Each row comes from the steps of one path. Every step used is in the known rows, and no mark comes twice. Write the path behind each row, first mark first.
In the rows, zero is written as 128.
Known rows
m-b: [163 129 130 113 138 105 130 120 135 136 152 122 138 136 136 124 116 108
 125 106 132 131 142 150  90 117]
u-w-d-m: [151 122 124 109 105 111 153 145 129 127 149  98 122 131 126 128 137 122
 142 115 130 115  95 120 128 106]
d-w-j-m: [169 128 117 110 124 112 131 100 126 133  95 107 126 144 149 119 119 107
 119 112 120 140 151 157 140 121]
r-u-w-j-m: [142 146 123  96 108 108 153 105 120 147  73 104  78 135 167 130 121 105
 112 129 123 149 139 126  64 125]
r-d-w-j-m: [142 131 123 112 136 108 130  84 118 146  56 107 134 142 151 102 125 103
 107 120 113 136 170 136 151 128]
r-j: [129 126 134 105 119 104 130 144 128 137 159 118 108 147 141 116 111 113
 144  98 141 151 111 146  94 126]
k-u-w-j-r-b: [106 133 103 107 106 126 131 100 127 146  69 104 107 122 114 126 138 111
 110 143 117 108 153  92 122 134]
d-w-j: [165 118 109 108 126 104 119 102 128 129 118 105 126 130 135 120 117 105
 134 113 131 131 143 133 132 121]
b-w-d-m-j-r: [125 125 151  99 121 113 146 148 136 131 213  97 130 141 148 124 133 109
 137 117 124 138 107 159 131 119]
r-j-m-b: [158 140 140 115 137 111 143 130 124 138 136 128 115 158 151 118 110 113
 110 102 126 153 140 193 112 125]
w-d-m-j: [158 128 166 114 113 108 150 140 129 124 166 114 131 147 140 122 119 112
 145 107 133 139  94 155 118 118]
j-r-d-m: [102 139 138 104 145 100 128 125 144 134 115  98 135 140 130 111 149 116
 126 116 123 113 141 107  82 128]
r-u-w-d-m: [130 129 122  96 103 101 163 149 126 127 149  94  97 124 138 139 142 121
 140 116 137 126  94 106  74 112]
j-r: [124 125 129  95 126 106 124 141 146 138 151 109 109 141 131 118 137 113
 137 107 126 130 125 146  58 127]
u-w-j-m: [164 139 124 110 110 118 144 102 124 147  73 108 103 142 156 120 116 107
 114 127 116 136 142 141 117 119]
d-m: [141 135 137 110 128 105 135 132 149 125 153 103 152 142 132 130 125 117
 144 105 140 127 116 110  97 113]
r-j-m-b-w-d: [148 126 141 109 123 120 151 147 113 143 205 121 118 146 153 117 114 112
 114 109 128 159 118 199 164 113]
d-m-b-w-j: [166 144 133 115 149 110 127  96 138 128 172 101 162 127 140 137 110 102
 118 131 138 125 155 111 163 106]
m-b-w-d: [152 115 134 105 126 115 137 136 123 143 222 117 140 122 136 124 118 106
 128 113 133 137 122 156 141 107]
r-j-m-b-w: [137 138 129 110 140 116 143 132 123 148 180 118 135 150 164 122 108 107
 108 107 127 161 147 181 143 118]
m-j: [150 128 149 111 122 107 137 123 131 143 141 122 131 149 159 116 107 102
 139 103 128 153 124 154  77 128]
k-u-w-j: [146 127 109 119  96 126 131 110 124 140  81 108 115 127 110 120 117 112
 125 122 134 130 132 106 151 126]
k-u-w-d-m-j: [150 125 136 127  91 127 162 146 121 126 122 107 135 140 116 124 128 122
 132 109 130 132 100 140 167 124]

Write each row's path
[146 130 111  98 117 111 125 112 129 140  96 100  78 130 137 118 130 108
 123 132 118 118 139 133  87 126]
u-w-j-r
[163 125 141 115 106 112 162 138 122 130 140 104 120 140 148 123 124 114
 138 114 123 129 103 148 128 115]
u-w-d-m-j
[145 138 125 113 150 109 137 120 144 130 199 101 181 131 142 140 120 109
 124 114 137 128 146 117 141 104]
d-m-b-w
[124 143 124 107 137 104 130  97 130 138  62  89 103 131 133 111 143 109
 112 141 114 102 157  93 117 126]
u-w-j-r-d-m
[159 129 118 108 112 111 132 104 123 142  98 107 102 128 141 121 112 106
 129 127 127 128 134 116 110 118]
u-w-j
[193 132 116 117 142 111 132  87 124 129  94 115 131 141 147 122 117 104
 100 116 116 133 172 181 154 119]
d-w-j-m-b
[ 88 114 128  87 117 115 139 136 130 154 204 105 129 120 140 126 144 108
 132 131 120 123 119 118 104 114]
j-r-b-w-d
[178 126 124 117 123 110 154 132 125 123 151 106 127 127 123 131 135 119
 122 119 127 107 119 143 138 104]
u-w-d-m-b
[115 136 134  95 129 108 120  93 134 144 112 111 104 128 139 123 130 102
 123 141 121 115 146 107  76 127]
w-j-r-b
[131 122 138 104 116 114 144 148 137 130 221  97 158 129 133 130 128 116
 147 112 140 133  97 113 146 103]
b-w-d-m
[150 111 122 104  97 114 148 143 120 142 146 110 102 127 131 117 130 116
 140 111 125 127  99 140 108 113]
u-w-d
[107 114 102  99 146 100 121 120 131 143 106 100 126 133 135 103 150 111
 122 109 115 120 158 138  97 133]
j-r-d-w
[126 117 120  90  96 103 158 148 117 142 148 106  76 119 143 128 135 116
 140 114 133 139  94 127  55 119]
r-u-w-d
[148 123 147 108 112 108 142 148 137 120 179 107 135 138 119 126 133 120
 150 106 139 125  89 128 117 108]
w-d-m
[105 141 127 106 168 104 130 113 141 142 162  96 162 130 138 119 143 107
 105 127 120 115 171 115 124 119]
j-r-d-m-b-w
[149 116 106  99 134 104 111 110 134 127 118 100 101 132 129 117 134 107
 128 117 122 122 149 151 113 128]
d-w-j-r
[165 140 134 118 147 104 134 119 144 121 158 110 159 139 128 135 123 114
 125 109 136 119 140 133 110 111]
d-m-b
[161 133 130 109 140 112 122  94 130 144 172 113 138 123 147 127 102  96
 117 130 134 138 157 129 142 111]
m-b-w-j
[129 122 102 117  97 125 140 136 130 142 107 109 136 132 111 123 128 120
 130 105 133 131 123 115 124 125]
k-u-w
[165 125 115 128 108 125 154 141 125 120 134 108 140 126  92 130 138 127
 118 112 132 110 118 138 177 113]
k-u-w-d-m-b
[112 134 145  87 126  97 140 138 137 142 141 112  80 143 166 125 129 104
 132 109 125 157 127 159   4 143]
m-j-r-u
[124 121 133  86 102 103 159 150 115 144 137 107  47 131 159 121 140 109
 128 120 116 144 107 171  35 136]
m-j-r-u-w-d
[125 139 124  86 145 101 123 109 133 142 170 103  91 117 154 134 124  96
 109 135 130 142 158 135  71 127]
m-b-w-j-r-u
[143 131 135  97 127 107 113 115 139 135 125 109  89 136 131 116 126 106
 132 123 126 128 133 140  80 129]
w-j-r
[119 130 108  92 112 101 151 135 129 147 123 102  96 125 154 134 129 111
 133 112 133 141 124 108  33 123]
r-u-w
[119 145 145 106 145 100 118  99 138 131  90  99 116 137 129 109 138 109
 120 132 124 112 148  98 106 130]
w-j-r-d-m
[104 131 112 113 114 121 125 105 122 150  43 104  95 125 108  99 140 111
 107 132 118 117 158 105 138 141]
k-u-w-j-r-d
[114 129 154 107 121 115 159 119 126 143 199 107 170 131 161 134 121 103
 135 129 128 133 116 108 144 110]
r-b-w-d-m-j
[139 129 130 103 123 114 121 107 133 146 169 106 136 126 147 123 104  99
 136 125 137 145 134 110 131 114]
b-w-j
[147 138 128 109 141 120 144 119 135 149 173 115 160 142 161 128 115 104
 107 112 123 148 156 163 129 111]
j-m-b-w
